Known rows, with every way that one mark hangs from another
sito[nusu[dapos[lifa[sufifeb]] gorek[nunil]]]: [ 2.38  0.94  0.29  5.27  0.81  1.65  0.54 -0.53 -1.40  0.00 -0.24 -1.28
  0.54  1.12 -1.59 -1.08  1.68 -1.89]
kelo[dapos[lifa]]: [-0.53 -0.75 -1.40 -1.24 -1.35 -0.66 -2.83  1.46  3.64 -0.03  1.34 -0.18
  0.56  0.22  0.77  1.94 -1.93  3.43]
sufifeb[nusu[dapos[lifa]]]: [-1.06 -0.57 -0.63 -2.53 -0.86 -0.31 -2.40  1.30 -0.66 -0.04  1.83 -2.58
 -1.57  0.69  0.47  1.93 -3.22  1.69]
sufifeb[nusu[dapos[kelo] gorek[lifa nunil] sito]]: [-2.46  0.82  0.87 -6.06  0.48 -0.73  1.82 -0.68 -6.62  0.16  2.15  1.02
  0.86 -0.29 -4.08  0.39 -0.01 -2.44]
nusu[dapos gorek sito]: [-1.76 -4.16  0.58  0.53 -1.63 -0.02 -1.97  3.71 -2.15 -0.11  3.00  0.91
  0.87 -1.79 -6.05  5.13 -2.05 -2.08]
sito[nusu[dapos[lifa[gorek[nunil] sufifeb]]]]: [ 3.64  1.05 -0.15  5.68  0.44  0.66  0.51 -0.81  1.71  0.60 -2.16 -3.51
 -0.28 -0.25  3.27  1.33  1.76  1.55]
nusu[dapos gorek[lifa[sufifeb] nunil] sito]: [ 1.55 -0.53  0.49  1.16  2.03  1.07  0.47 -0.36 -1.87  0.74  0.67  2.15
 -0.27  0.83 -2.23  0.37  0.69 -1.95]
sito[nusu[dapos[kelo]]]: [-2.90 -3.62  0.50 -1.35 -2.61  1.34  0.90  1.13 -0.07  0.62 -0.37 -1.15
  0.93 -2.97 -1.23  2.10 -0.01 -0.92]
dapos[kelo lifa nusu[gorek[nunil] sito]]: [-2.12  2.61 -0.22 -1.45 -0.89 -1.82  0.56 -0.38 -1.31 -1.52  1.35  1.38
  1.31  0.37 -1.12 -1.22  0.84 -3.14]
sufifeb[nusu[sito]]: [-1.91 -6.15 -0.29 -4.61 -2.37 -1.36 -2.04  3.29 -1.74  0.64  0.30 -2.07
 -0.35  0.29 -1.88  3.11 -3.64  2.14]
dapos[lifa[gorek sufifeb] nusu]: [ 0.71  1.41 -0.14  4.03  0.62 -2.58 -2.46 -0.66  5.19 -0.43 -1.49 -0.75
 -1.25  0.74  5.67 -2.62 -0.56  1.18]
sufifeb[nusu[dapos gorek[lifa] sito]]: [-0.97 -1.42  1.08 -3.28 -1.02 -0.06 -2.08  0.47 -5.76 -1.06  2.50 -0.57
  0.28  0.40 -4.06  1.34 -2.68 -2.35]
kelo[dapos[lifa[sufifeb] nusu[gorek sito]]]: [ 0.82  1.24 -0.01  4.84  0.28 -1.91 -1.95 -0.16  0.47 -1.60 -0.85  2.12
 -0.13  1.69 -0.94 -3.78 -0.61 -3.02]
sito[nusu[dapos[kelo lifa[gorek[nunil] sufifeb]]]]: [ 1.14  2.47  0.10  2.88  0.78 -0.74  2.16 -1.80  1.18  1.03 -2.19 -1.59
  0.23 -1.66  3.47 -0.43  2.96 -0.11]
nusu[dapos[kelo lifa] sito]: [-1.96 -0.01 -0.74 -3.25 -1.45 -1.00 -1.41  0.71  0.50 -0.38  1.69  0.55
 -0.46 -2.17  0.62  3.25 -1.25 -1.64]
dapos[kelo lifa[gorek[nunil] sufifeb] nusu[sito]]: [ 0.17  2.83 -0.40  1.16  1.20 -3.49  1.23 -1.52  2.71  0.17 -2.47  0.71
 -0.81 -0.15  5.03 -2.14  1.79 -0.42]
gorek[nunil]: [-1.38 -4.72 -1.05 -2.57 -0.68  0.60  0.03  3.08  2.79  2.09  1.14 -0.65
  0.51  0.04 -0.88  4.11 -0.86  4.69]
lifa[dapos[kelo nusu] gorek[nunil]]: [-0.87  2.26 -0.14  0.50  0.82  0.77  3.44  0.08  3.40  0.80 -1.23  0.66
 -0.76 -2.65  2.20  0.52  1.77  2.99]
nusu[gorek[lifa] sito]: [-0.84 -2.32  0.51 -2.97 -1.81 -0.39 -3.23  0.63 -1.44 -1.15  2.51  0.77
  2.06  0.16 -2.58  1.58 -1.69 -1.32]

Rows
[ 3.54  0.11 -0.23  5.78  1.72  1.33  2.22  0.33  3.12  0.68 -3.81 -0.07
 -2.59 -0.59  2.88  0.23  1.24  2.37] | lifa[dapos[nusu[sito]] gorek[nunil] sufifeb]
[ 1.49  0.82  0.32  2.82  1.56  0.12  1.07 -1.50 -0.63 -0.56 -1.79  2.65
  0.19  2.45 -1.00 -4.01  1.16 -1.42] | kelo[dapos[nusu[gorek[lifa[sufifeb] nunil] sito]]]
[-0.81 -3.31  0.11  0.49 -0.60  0.74  0.17  3.54 -2.63  0.72  2.73  0.60
  0.91 -1.06 -6.23  5.89 -0.64 -0.66] | nusu[dapos gorek[nunil] sito]
[ 0.27 -3.28 -0.27  1.36  1.68 -1.97  0.36  2.10  4.19  3.11 -0.79  0.01
  0.04 -0.48  1.34  2.11  0.57  4.73] | lifa[gorek[nunil] sufifeb]
[ 0.21  0.58 -0.26 -1.39 -0.26 -0.63 -0.65  1.60 -5.45 -0.54  2.80 -1.65
  0.01  1.19 -4.27  3.08 -1.63 -0.90] | sufifeb[nusu[dapos[lifa] gorek[nunil] sito]]
[ 0.45  1.87  0.83 -1.44  1.93  0.57  0.59 -2.12 -0.72 -0.01 -0.17  4.73
 -0.12 -1.29 -0.72 -4.08  1.15 -3.35] | nusu[gorek[lifa[dapos[kelo] sufifeb]] sito]
[-1.90  1.41  0.93  2.68  2.39  0.33  1.95 -0.45  1.62  0.43 -0.89  4.71
 -1.04 -1.24 -1.23 -6.00  1.17 -2.85] | lifa[dapos[kelo nusu[gorek]] sufifeb]
[-1.87  3.48 -0.60 -1.19 -0.25 -2.51  0.68 -0.87  3.40 -0.27  0.03 -0.65
  0.43 -0.73  4.33 -0.16  1.21  1.80] | dapos[kelo lifa[gorek[nunil]] nusu]
[ 0.52 -3.45  0.10 -3.95  0.26 -1.18 -1.78 -0.56 -1.04  0.65 -1.72 -0.56
 -1.45  2.10  2.14 -2.51 -2.32  0.77] | gorek[lifa[sufifeb[nusu[sito]]]]
[-1.06  2.06 -0.35 -3.82 -0.21 -2.95  0.92  0.29 -2.79  0.49  0.87 -2.05
 -0.41 -1.59  0.70  3.57 -0.29  0.96] | sufifeb[nusu[dapos[kelo lifa[gorek[nunil]]] sito]]
[ 1.09 -0.37  0.83  0.92 -1.21  3.54  0.64 -0.92 -3.03 -0.76  0.99 -2.02
  2.07  0.34 -2.79  1.22  1.17 -0.98] | sito[nusu[dapos gorek[lifa nunil]]]
[ 3.05  1.46 -0.91 -0.03 -0.25  4.62  1.41 -1.63  1.47 -1.38 -1.97 -0.59
 -2.24  1.05  3.35  0.18  0.23  1.77] | gorek[lifa[dapos[nusu[sito]]] nunil]
[-1.13  1.76  0.90 -5.89 -0.01  0.12  0.25 -1.42 -4.95 -0.97  1.28  1.71
  0.34 -0.97 -2.61 -2.39 -0.77 -2.20] | sufifeb[nusu[gorek[lifa[dapos[kelo]]] sito]]
[-1.08 -3.86  1.17  2.67 -2.56  1.82 -1.09  2.26 -2.34 -0.43  1.45 -1.72
  2.02 -1.57 -5.29  2.76 -0.77 -1.90] | sito[nusu[dapos gorek]]
[ 0.48  2.07 -0.88  1.58 -0.63 -1.14 -0.91  0.13  3.85 -0.71  0.03 -2.52
  0.00  0.70  4.20  1.42  0.03  3.55] | dapos[lifa[gorek[nunil]] nusu]
[ 0.57  1.52  0.36  2.81  2.48  0.47  1.24 -1.69  0.95  0.11 -1.18  2.96
  0.28  2.65 -0.56 -5.44  1.41  0.00] | kelo[dapos[nusu[gorek[lifa[sufifeb] nunil]]]]
[ 3.41  0.81 -0.88 -0.02  3.06  3.77  1.64 -1.60  3.85  1.67 -1.73  1.44
 -2.22  1.10  3.67 -1.88  1.13  3.91] | gorek[lifa[dapos sufifeb] nunil]
[-1.07  2.25  0.30  0.05 -1.11  0.82  1.56 -0.67 -2.80 -0.58  1.69 -0.77
  2.27 -1.07 -2.75  0.57  2.02 -2.79] | sito[nusu[dapos[kelo lifa] gorek[nunil]]]
[-2.42  1.38  0.56 -3.45 -0.64 -0.57  1.38 -1.58 -2.10 -1.27  0.68  2.15
  1.61  0.37 -1.00 -2.22  1.18 -3.00] | dapos[kelo nusu[gorek[lifa nunil] sito]]
[-0.76  1.64  0.35  0.59 -2.42 -1.02 -0.76 -0.79  0.65 -0.80  0.03 -2.84
  1.34 -3.22  2.28  2.23  0.62 -0.69] | sito[nusu[dapos[kelo lifa[gorek]]]]
[ 0.50 -1.91 -0.33 -3.94  2.25 -0.05  0.64 -0.97  0.15  2.13 -1.37 -0.53
 -1.34  3.11  2.59 -3.03 -0.59  3.67] | gorek[lifa[sufifeb[nusu]] nunil]
[-0.05 -0.86 -0.96  0.13 -2.66 -0.47 -3.06  0.57  2.31 -2.10 -0.23 -1.71
 -0.87  1.02  2.95  0.79 -2.26 -0.32] | dapos[lifa nusu[sito]]
[ 0.45  0.87 -0.88  3.65  0.72 -0.79 -1.45 -0.52  4.90 -0.34 -2.04  1.06
 -1.69  1.97  3.60 -4.10 -0.80  1.06] | kelo[dapos[lifa[sufifeb] nusu]]
[ 4.37  1.47  0.59  3.40  1.56  4.51  2.00 -2.67 -0.84  0.00 -2.09 -0.02
  0.45  1.22 -0.15 -3.96  2.61 -0.09] | sito[nusu[gorek[lifa[dapos sufifeb] nunil]]]
